Known rows, with every step that occurs
n > r > f > p > u: 100, -306, 140, -389, -676, -142, -492, -418, -571, 212, -535, 364, -529, -15, 10, 287, -49, -340, -383, 153, 10, -304, -425, -234
h > z > p > u > d: -13, -475, 240, -110, -252, -62, -498, -310, -503, -109, -676, 126, -388, -485, -257, -15, -99, -436, -411, 384, -111, -595, -452, -128
f > p > h > u > d: -26, -552, 237, -228, -146, -255, -485, -217, -604, 56, -775, -67, -488, -108, -113, 125, -73, -442, -394, 196, 31, -456, -517, -134
r > n: -164, -256, -18, -6, -506, 20, -257, -221, -382, 135, -491, 34, 368, -144, -80, 149, -40, -159, -266, -335, 47, -499, -321, -73
z > p > u: -229, -230, 150, -125, -349, -25, -334, -362, -410, 71, -496, 136, -318, -528, 21, 55, -292, -343, -334, 144, -49, -611, -536, -250
p > f > h > u > d: -118, -790, 263, -127, -110, -257, -328, -50, -563, -41, -681, -12, -261, -346, -76, 129, -100, -464, -423, 234, 66, -400, -487, -57
h > z > p > u: -119, -412, 331, -166, -252, 37, -475, -374, -564, 41, -584, 230, -200, -489, -57, -14, -219, -428, -395, 268, -153, -554, -450, -190
z > h > p > u > d: -195, -578, 307, -414, -452, -219, -349, -257, -429, -115, -634, 80, -345, -450, -303, -78, -192, -376, -287, 491, -72, -525, -550, -182
f > z: 31, -176, 190, -124, -202, 42, -245, -252, -412, 27, -403, -35, 35, -327, 23, 53, -30, -329, -377, -127, 141, -487, -410, 97
r > f: 42, -15, 220, -192, -444, 27, -188, -239, -487, 136, -364, 134, -114, -201, 239, 87, -30, -336, -277, -265, 138, -378, -433, -20
z > p: -192, -60, 192, -50, -352, 81, -246, -229, -452, 172, -332, 54, -90, -483, 131, 112, -174, -366, -308, -72, 10, -609, -487, -150
z > h > u: -196, -225, 285, -298, -339, -73, -244, -253, -571, 54, -504, -48, 54, -464, 240, -14, -183, -284, -200, 214, 120, -493, -479, -174
u > h > p > f: -296, -473, 480, -87, -42, 8, -242, 14, -614, 186, -481, 215, -62, -315, -471, 123, -97, -545, -340, 81, -276, -408, -372, -43
p > f > h: -215, -630, 382, -206, -136, -71, -233, -163, -472, 107, -405, 16, -21, -296, -12, 247, -161, -470, -421, -16, 15, -381, -484, 9
n > r > f: 78, -36, 103, -213, -624, 38, -241, -222, -551, 224, -360, 244, -101, 15, 131, 257, 72, -220, -263, -106, 95, -335, -319, -44
n > r > f > z > p > h > u: 49, -373, 288, -266, -694, 3, -430, -160, -741, 204, -549, 341, -576, -23, 196, 268, -55, -361, -568, 366, -117, -409, -394, 29
n > r > f > p > h > u: 50, -427, 285, -403, -592, -138, -520, -227, -785, 326, -642, 302, -509, 190, 156, 325, -35, -370, -425, 202, -41, -257, -407, -151
u > h: -110, -76, 284, -37, -39, 32, -213, -220, -536, 117, -430, -7, -41, -256, -239, 106, 22, -308, -215, -40, 31, -544, -433, 67
z > h: -175, -143, 321, -309, -363, 10, -166, -316, -446, 45, -328, -122, 76, -392, 99, 95, -110, -304, -217, 70, 103, -504, -482, -68
p > h > u: -197, -402, 253, -201, -104, -83, -329, -224, -599, 155, -662, -33, -99, -107, 94, 34, -194, -288, -285, 47, 29, -458, -456, -91
p > h: -165, -313, 294, -197, -121, 2, -237, -285, -468, 135, -482, -91, -53, -60, -51, 148, -105, -306, -303, -105, 16, -462, -452, 14
n > r > f > z: 216, -115, 143, -230, -629, 59, -295, -219, -541, 129, -360, 230, -178, -14, 95, 242, 143, -267, -412, -27, 110, -322, -298, 126
p > f > z > h > u > d: -59, -597, 318, -208, -235, -172, -264, -100, -504, -210, -614, -165, -229, -527, -144, 73, -19, -498, -468, 437, 44, -405, -390, 18
h > u > p > f > z: -199, -547, 294, 94, 162, -74, -195, -214, -447, 7, -607, 170, -181, -593, -191, 11, -106, -468, -495, 202, -185, -434, -308, -104

Rows
-280, -386, 329, -40, 105, -29, -152, -401, -366, 120, -497, 47, -215, -254, -249, 110, -84, -313, -332, 55, -183, -547, -433, -50	u > p > h
15, -314, 332, -283, -553, -81, -250, -333, -595, 53, -471, 372, -395, -389, 59, 110, 61, -271, -440, 574, -107, -414, -329, -35	n > r > f > z > h > u > p
-269, -335, 429, -400, -475, -8, -237, -180, -525, 142, -371, 116, 69, -408, 4, -12, -209, -377, -244, 183, -78, -486, -490, -123	z > h > p
95, -246, 279, -218, -635, 4, -415, -291, -646, 87, -479, 432, -751, -221, -231, 267, 48, -355, -521, 496, -164, -494, -421, 80	n > r > f > z > p > u > h
47, -325, 372, -346, -487, -67, -244, -258, -549, 128, -346, 200, -230, -155, 325, 160, -79, -368, -380, -85, 152, -384, -563, 110	r > f > h
-173, -529, 405, -280, -241, -65, -251, -143, -556, -43, -517, -59, -45, -520, 58, 86, -147, -480, -452, 331, 4, -371, -395, -21	p > f > z > h > u
54, -303, 311, -287, -727, 87, -352, -212, -614, 191, -371, 279, -524, 19, 64, 382, 32, -383, -578, 225, -118, -422, -390, 143	n > r > f > z > p > h
-310, -287, 268, 11, -254, 71, -194, -139, -450, 144, -346, 42, -119, -501, 5, 235, -192, -523, -406, -53, -124, -471, -412, -181	z > p > f
-81, -234, 368, -73, -257, 148, -389, -227, -607, 147, -402, 163, 43, -447, 53, 51, -117, -454, -372, 70, -107, -549, -396, -73	h > z > p
21, -451, 97, -214, -217, -262, -464, -386, -390, -67, -689, -10, -506, -318, -256, 94, -86, -417, -359, 137, 77, -493, -535, -218	f > p > u > d
17, -570, 470, -277, -142, 6, -425, -279, -628, 95, -474, 137, 136, -219, 46, 72, -82, -402, -384, 99, 33, -440, -463, 109	f > h > z
141, -157, 310, -439, -804, 36, -244, -276, -555, 59, -289, 156, -183, -144, 122, 274, 122, -289, -416, 264, 85, -352, -353, 136	n > r > f > z > h
57, -352, 303, -408, -614, -60, -449, -299, -652, 314, -460, 237, -469, 244, 20, 442, 41, -394, -434, 65, -48, -270, -409, -44	n > r > f > p > h
-6, -520, 372, -454, -774, -64, -394, -82, -691, 325, -390, 535, -217, 32, 121, 216, -74, -335, -397, 185, -66, -318, -461, -1	n > r > f > h > p
-221, -756, 381, -424, -334, -186, -416, -278, -519, 129, -596, 329, -253, -311, -68, -38, -356, -375, -376, 301, -87, -492, -618, -130	f > h > p > u
-208, -850, 611, -83, 176, -27, -300, -306, -537, 71, -501, 261, -58, -466, -303, 142, -63, -564, -521, 288, -297, -399, -372, 14	u > p > f > h > z
-155, -579, 386, -151, -212, 16, -266, -28, -497, 106, -466, 184, 10, -370, -200, 74, -143, -554, -498, 5, -171, -353, -349, 1	h > p > f > z
-13, -779, 385, -268, -296, -148, -564, -322, -565, -110, -660, 205, -483, -454, -184, 44, -141, -474, -518, 560, -99, -594, -582, -33	f > h > z > p > u > d
125, -479, 307, -341, -403, -268, -468, -198, -669, 72, -730, 89, -714, 2, 66, 150, -21, -496, -457, 143, 38, -339, -526, -91	r > f > p > h > u > d
10, -247, 459, -81, 44, 94, -362, -223, -693, 87, -507, 95, 99, -238, -331, 44, 90, -395, -280, 96, -77, -483, -346, 141	u > h > z
-24, -354, 30, -134, -174, -185, -319, -339, -333, -140, -668, -62, -310, -326, -259, -7, -66, -274, -257, 109, 123, -533, -485, -121	p > u > d
